Known rows, with every way that one mark hangs from another:
B[A D L S]: [-0.07  0.29 -0.23  0.06  0.08 -0.07 -0.07 -0.57 -0.21  0.12 -0.10 -0.04
  0.31  0.14  0.33 -0.16  0.21  0.13 -0.12 -0.21  0.06 -0.13  0.09]
A[Q]: [-0.18 -0.06  0.10  0.08 -0.24 -0.10 -0.09  0.01 -0.03 -0.13 -0.13  0.09
 -0.15 -0.08 -0.14 -0.19  0.07 -0.16  0.01  0.14  0.05  0.08 -0.28]
A[Q[M]]: [-0.16 -0.26  0.11  0.12 -0.04 -0.27 -0.05  0.15 -0.10 -0.11 -0.07  0.03
 -0.07 -0.24 -0.24 -0.10  0.08 -0.20  0.04  0.26  0.07 -0.02 -0.31]
R[B[A]]: [-0.11  0.25 -0.10  0.14  0.02  0.00 -0.19 -0.20  0.13 -0.12 -0.08 -0.08
  0.09  0.23  0.26 -0.15  0.09  0.14 -0.26 -0.08 -0.13  0.05  0.04]
S[B[L[Q]]]: [-0.03 -0.02 -0.13 -0.11  0.05  0.21  0.14 -0.25  0.15  0.20 -0.07  0.20
 -0.03 -0.04  0.19 -0.20  0.02  0.01  0.03 -0.25  0.01 -0.05 -0.17]
B[A[Q[L]]]: [ 0.02  0.00 -0.03  0.05 -0.18 -0.07  0.07  0.11 -0.12 -0.20  0.03  0.12
 -0.16 -0.04 -0.15 -0.14  0.10 -0.22 -0.20  0.06  0.00  0.08 -0.05]
T[Q[A M Y]]: [ 0.08 -0.50  0.33  0.10 -0.10  0.02 -0.16  0.53  0.04  0.00  0.05 -0.09
 -0.29 -0.09 -0.23  0.37 -0.23 -0.08  0.31  0.42 -0.07 -0.09  0.08]
T[Q[L M]]: [-0.03 -0.47  0.01  0.05 -0.14 -0.08  0.01  0.16 -0.11 -0.08  0.01  0.12
  0.01 -0.37 -0.37  0.27 -0.15 -0.18  0.19  0.24  0.17  0.10  0.03]
R[B[A L]]: [-0.20  0.24 -0.26  0.07  0.15  0.01 -0.23 -0.32  0.05 -0.04 -0.12 -0.01
  0.17  0.16  0.33 -0.11  0.15  0.03 -0.28 -0.17 -0.03 -0.04  0.01]
L[B[D S]]: [-0.08  0.39 -0.14 -0.02  0.08 -0.08  0.03 -0.46 -0.08  0.06 -0.09 -0.10
  0.40  0.08  0.11 -0.11  0.05  0.31  0.07 -0.18  0.11  0.11  0.04]
T[Q[A L[B[D]]]]: [ 0.15  0.06  0.02 -0.15 -0.06  0.10  0.12  0.13 -0.09 -0.12  0.11  0.06
  0.04 -0.02 -0.11  0.19 -0.16  0.16  0.14 -0.12  0.16  0.25  0.11]
B[A L]: [-0.06  0.06 -0.21  0.05  0.07  0.08 -0.16 -0.21 -0.04 -0.02 -0.16  0.04
  0.00  0.02  0.26 -0.14  0.07 -0.12 -0.10 -0.08 -0.04 -0.08  0.03]
Q[A L M]: [ 0.16 -0.23 -0.07  0.10  0.01 -0.09  0.12  0.22 -0.20 -0.10  0.06  0.02
 -0.01 -0.12 -0.46  0.29 -0.25 -0.11  0.11  0.25  0.04 -0.07  0.08]
R[B[L S]]: [-0.21  0.25 -0.30  0.12  0.07 -0.12 -0.20 -0.57 -0.12  0.08 -0.16 -0.03
  0.38  0.07  0.09 -0.03  0.11  0.15 -0.04 -0.11  0.12 -0.11  0.02]
T[Q[A L M Y]]: [ 0.16 -0.51  0.25  0.04 -0.17  0.03 -0.01  0.55 -0.07 -0.02  0.14  0.01
 -0.22 -0.17 -0.49  0.51 -0.29 -0.15  0.24  0.40  0.02 -0.03  0.17]
B[A[Q[Y]] D]: [-0.13  0.05  0.28  0.01 -0.21 -0.07 -0.10  0.11  0.10  0.02  0.04 -0.02
 -0.15  0.17  0.10 -0.13  0.20 -0.09 -0.24  0.03 -0.06  0.03 -0.17]
Q[A L M Y]: [ 0.15 -0.31  0.07  0.05 -0.05 -0.03  0.05  0.41 -0.09  0.04  0.11 -0.01
 -0.13 -0.08 -0.53  0.45 -0.27 -0.22  0.13  0.35 -0.04 -0.10  0.16]
L[B]: [-0.08  0.17 -0.11 -0.05  0.06  0.07 -0.05 -0.09  0.07 -0.08 -0.16  0.01
  0.10 -0.01  0.05 -0.11 -0.06  0.06  0.09 -0.05  0.00  0.16 -0.02]
L[B[D S] Q]: [ 0.02  0.37  0.02 -0.08  0.13 -0.09  0.18 -0.41  0.01  0.09  0.02 -0.08
  0.27 -0.02  0.22 -0.23  0.14  0.29  0.04 -0.28  0.00 -0.01 -0.07]
S[B[D L[Q]]]: [-0.08  0.07 -0.11 -0.18  0.06  0.14  0.20 -0.40  0.17  0.30 -0.05  0.18
  0.15  0.03  0.26 -0.20  0.07  0.10 -0.06 -0.40  0.11  0.01 -0.27]
S[B[A[Q[Y]]]]: [-0.02 -0.05  0.13 -0.01 -0.20  0.18  0.04  0.19  0.20 -0.01  0.06  0.06
 -0.31  0.26  0.11 -0.19  0.04  0.00 -0.14  0.03 -0.10  0.08 -0.06]
L[B Q[A M Y]]: [ 0.21 -0.09  0.26 -0.06  0.27  0.01  0.09  0.50  0.13  0.03  0.13 -0.16
 -0.21 -0.08 -0.05  0.14 -0.08 -0.04  0.14  0.11 -0.21 -0.17 -0.02]
R[B]: [-0.23  0.14 -0.08  0.12 -0.09 -0.04 -0.19 -0.26  0.11 -0.05 -0.15  0.00
  0.16  0.12  0.02 -0.03  0.00  0.12 -0.10  0.00  0.00  0.09 -0.11]

Rows:
[ 0.01  0.03 -0.04  0.03 -0.12  0.10  0.10 -0.01  0.09 -0.14  0.00  0.10
 -0.20  0.19  0.16 -0.36  0.08  0.06 -0.14 -0.07 -0.05  0.11 -0.13]  S[B[A[Q]]]
[ 0.01 -0.08 -0.09 -0.12 -0.10  0.13  0.02  0.06 -0.01 -0.15 -0.03  0.13
  0.02 -0.19 -0.12  0.09 -0.14 -0.03  0.17 -0.03  0.16  0.27  0.11]  T[Q[L[B]]]
[-0.02  0.44 -0.02 -0.02  0.09 -0.18  0.05 -0.28 -0.15 -0.13  0.06 -0.10
  0.17  0.11  0.28 -0.39  0.29  0.25 -0.16 -0.21  0.03  0.08 -0.02]  L[B[A[Q] D S]]
[ 0.03  0.28 -0.04 -0.19  0.01  0.11  0.09  0.01  0.08  0.06  0.10 -0.04
  0.14  0.17  0.06  0.10 -0.01  0.02 -0.23 -0.18 -0.01  0.17  0.20]  Q[L[B[A D]] Y]
[ 0.00  0.27 -0.08  0.13 -0.05 -0.07 -0.03 -0.45 -0.09  0.03 -0.08 -0.10
  0.22  0.22  0.26 -0.14  0.10  0.25 -0.10 -0.10 -0.01 -0.03  0.13]  B[A D S]
[ 0.00 -0.04  0.09 -0.04  0.04  0.13 -0.11  0.07  0.16  0.14 -0.03 -0.02
 -0.22  0.00  0.32 -0.12  0.14 -0.25 -0.15 -0.08 -0.22 -0.22 -0.01]  B[A L[Q[Y]]]
[ 0.08  0.02 -0.13 -0.03 -0.18  0.09  0.24  0.01 -0.01 -0.13  0.11  0.18
 -0.14  0.13 -0.10 -0.21 -0.01 -0.03 -0.19 -0.09  0.05  0.17 -0.02]  S[B[A[Q[L]]]]
[ 0.17  0.27 -0.18 -0.04  0.04  0.10  0.06 -0.04 -0.06  0.00  0.08 -0.11
  0.11  0.13  0.00  0.11 -0.05  0.06 -0.03 -0.04 -0.07  0.00  0.46]  Q[L[B[A S]] Y]
[-0.19  0.06  0.11 -0.08 -0.06 -0.09 -0.13  0.02  0.02  0.11  0.00  0.02
 -0.06  0.07  0.18 -0.15  0.27 -0.21 -0.26 -0.08  0.01 -0.04 -0.19]  B[A[Q[Y]] D L]
[-0.17  0.18 -0.22  0.04  0.01 -0.14 -0.08 -0.61 -0.20  0.20 -0.18  0.04
  0.39  0.00  0.06 -0.03  0.12  0.13  0.04 -0.13  0.19 -0.07 -0.05]  B[D L S]
[ 0.08  0.06 -0.17 -0.07  0.14  0.24  0.14 -0.20  0.16  0.10  0.01  0.12
 -0.09  0.08  0.43 -0.31  0.11 -0.01 -0.13 -0.32 -0.09 -0.09 -0.05]  S[B[A L[Q]]]
[ 0.16 -0.33  0.22  0.01 -0.37  0.18 -0.07  0.45  0.02 -0.02  0.08  0.08
 -0.32 -0.03 -0.39  0.46 -0.29 -0.10  0.21  0.29 -0.01  0.06  0.18]  T[Q[A L Y]]
[ 0.25  0.19 -0.09 -0.03 -0.01  0.08  0.10  0.12 -0.14 -0.02  0.12 -0.09
  0.06  0.11 -0.32  0.28 -0.21  0.11  0.18  0.11 -0.02 -0.05  0.38]  Q[A L[B[S]] Y]
[-0.05  0.05 -0.11  0.05  0.03 -0.06  0.00 -0.39 -0.09  0.13 -0.13  0.02
  0.11 -0.16  0.13 -0.17  0.14 -0.02  0.10 -0.10  0.01 -0.23 -0.06]  B[L[Q] S]
[-0.02 -0.04  0.14 -0.05  0.20 -0.12 -0.05  0.41  0.06 -0.13  0.10 -0.14
 -0.17 -0.06  0.07 -0.12  0.13 -0.17 -0.12  0.14 -0.10 -0.03 -0.05]  L[B[A[Q[M Y]]]]
[-0.04  0.15  0.00 -0.04 -0.10  0.05  0.15 -0.17  0.10 -0.02  0.04  0.08
 -0.04  0.26  0.22 -0.35  0.14  0.17 -0.23 -0.22  0.04  0.17 -0.23]  S[B[A[Q] D]]
[-0.12 -0.52  0.28  0.07 -0.17 -0.04 -0.22  0.33  0.10  0.07 -0.07 -0.02
 -0.14 -0.21 -0.17  0.30 -0.13 -0.13  0.25  0.37  0.02  0.03 -0.01]  T[Q[M Y]]
[-0.03  0.37 -0.11 -0.07  0.16  0.08  0.01 -0.19  0.08 -0.06 -0.05 -0.07
  0.18  0.17  0.37 -0.21  0.10  0.17 -0.17 -0.25 -0.04  0.15  0.05]  L[B[A D]]
[ 0.21 -0.23 -0.02 -0.06  0.15  0.01  0.12  0.39 -0.16 -0.19  0.14  0.01
 -0.04 -0.25 -0.29  0.26 -0.25  0.00  0.25  0.12  0.09  0.11  0.19]  T[Q[A L[B] M]]
[ 0.08 -0.29  0.20  0.11  0.00 -0.04 -0.09  0.38  0.01  0.07  0.00 -0.09
 -0.16  0.02 -0.29  0.31 -0.21 -0.09  0.18  0.36 -0.12 -0.15  0.04]  Q[A M Y]
[-0.27  0.23 -0.04 -0.07  0.09 -0.12 -0.05 -0.44  0.14  0.19 -0.06  0.04
  0.29 -0.02  0.25 -0.14  0.28  0.08 -0.25 -0.38  0.06 -0.06 -0.32]  R[B[D L[Q]]]
[ 0.11 -0.42  0.15  0.14 -0.03 -0.03 -0.09  0.34 -0.08 -0.14  0.02 -0.03
 -0.21 -0.16 -0.16  0.19 -0.18  0.00  0.31  0.31  0.02 -0.05  0.01]  T[Q[A M]]
[-0.19 -0.34  0.28  0.05 -0.11 -0.21 -0.11  0.34  0.02  0.03 -0.02 -0.02
 -0.17 -0.17 -0.32  0.05  0.04 -0.28  0.04  0.35  0.02 -0.06 -0.25]  A[Q[M Y]]
[-0.16  0.35 -0.05 -0.04  0.20 -0.06 -0.04 -0.40  0.13  0.11  0.02 -0.02
  0.21  0.11  0.50 -0.25  0.35  0.11 -0.41 -0.44 -0.05 -0.10 -0.19]  R[B[A D L[Q]]]
[ 0.28  0.27  0.02  0.03  0.17  0.02  0.16 -0.06 -0.07 -0.10  0.06 -0.13
 -0.05  0.02  0.10 -0.16 -0.02  0.23  0.20 -0.11 -0.14 -0.15  0.09]  L[B[S] Q[A]]
[-0.05 -0.55  0.17  0.00 -0.23 -0.04 -0.07  0.36  0.00  0.08  0.06  0.06
 -0.08 -0.31 -0.42  0.44 -0.20 -0.24  0.19  0.35  0.12  0.06  0.10]  T[Q[L M Y]]
[ 0.18 -0.23  0.18  0.11  0.09 -0.09  0.09  0.25 -0.01 -0.03  0.05 -0.07
 -0.20 -0.15 -0.12  0.02 -0.08 -0.07  0.13  0.16 -0.16 -0.22 -0.14]  L[Q[A M]]
[ 0.04  0.48 -0.17  0.00  0.18 -0.04  0.04 -0.43 -0.09 -0.04 -0.02 -0.16
  0.31  0.20  0.37 -0.21  0.14  0.35 -0.10 -0.25  0.01  0.06  0.17]  L[B[A D S]]
[ 0.19 -0.12  0.13 -0.13 -0.13  0.24  0.01  0.47  0.05 -0.11  0.12  0.03
 -0.23 -0.02 -0.23  0.37 -0.27 -0.01  0.23  0.13 -0.01  0.13  0.23]  T[Q[A L[B] Y]]
[ 0.19 -0.09  0.01 -0.09  0.17  0.01  0.12  0.44 -0.06 -0.02  0.13 -0.07
 -0.01 -0.07 -0.40  0.38 -0.27 -0.10  0.13  0.19 -0.03 -0.02  0.22]  Q[A L[B] M Y]
[-0.02 -0.22 -0.12 -0.08  0.24  0.05  0.17 -0.12  0.08  0.22 -0.02  0.13
  0.07 -0.19  0.07 -0.10  0.01 -0.08  0.06 -0.14  0.05 -0.11 -0.21]  S[B[L[Q[M]]]]
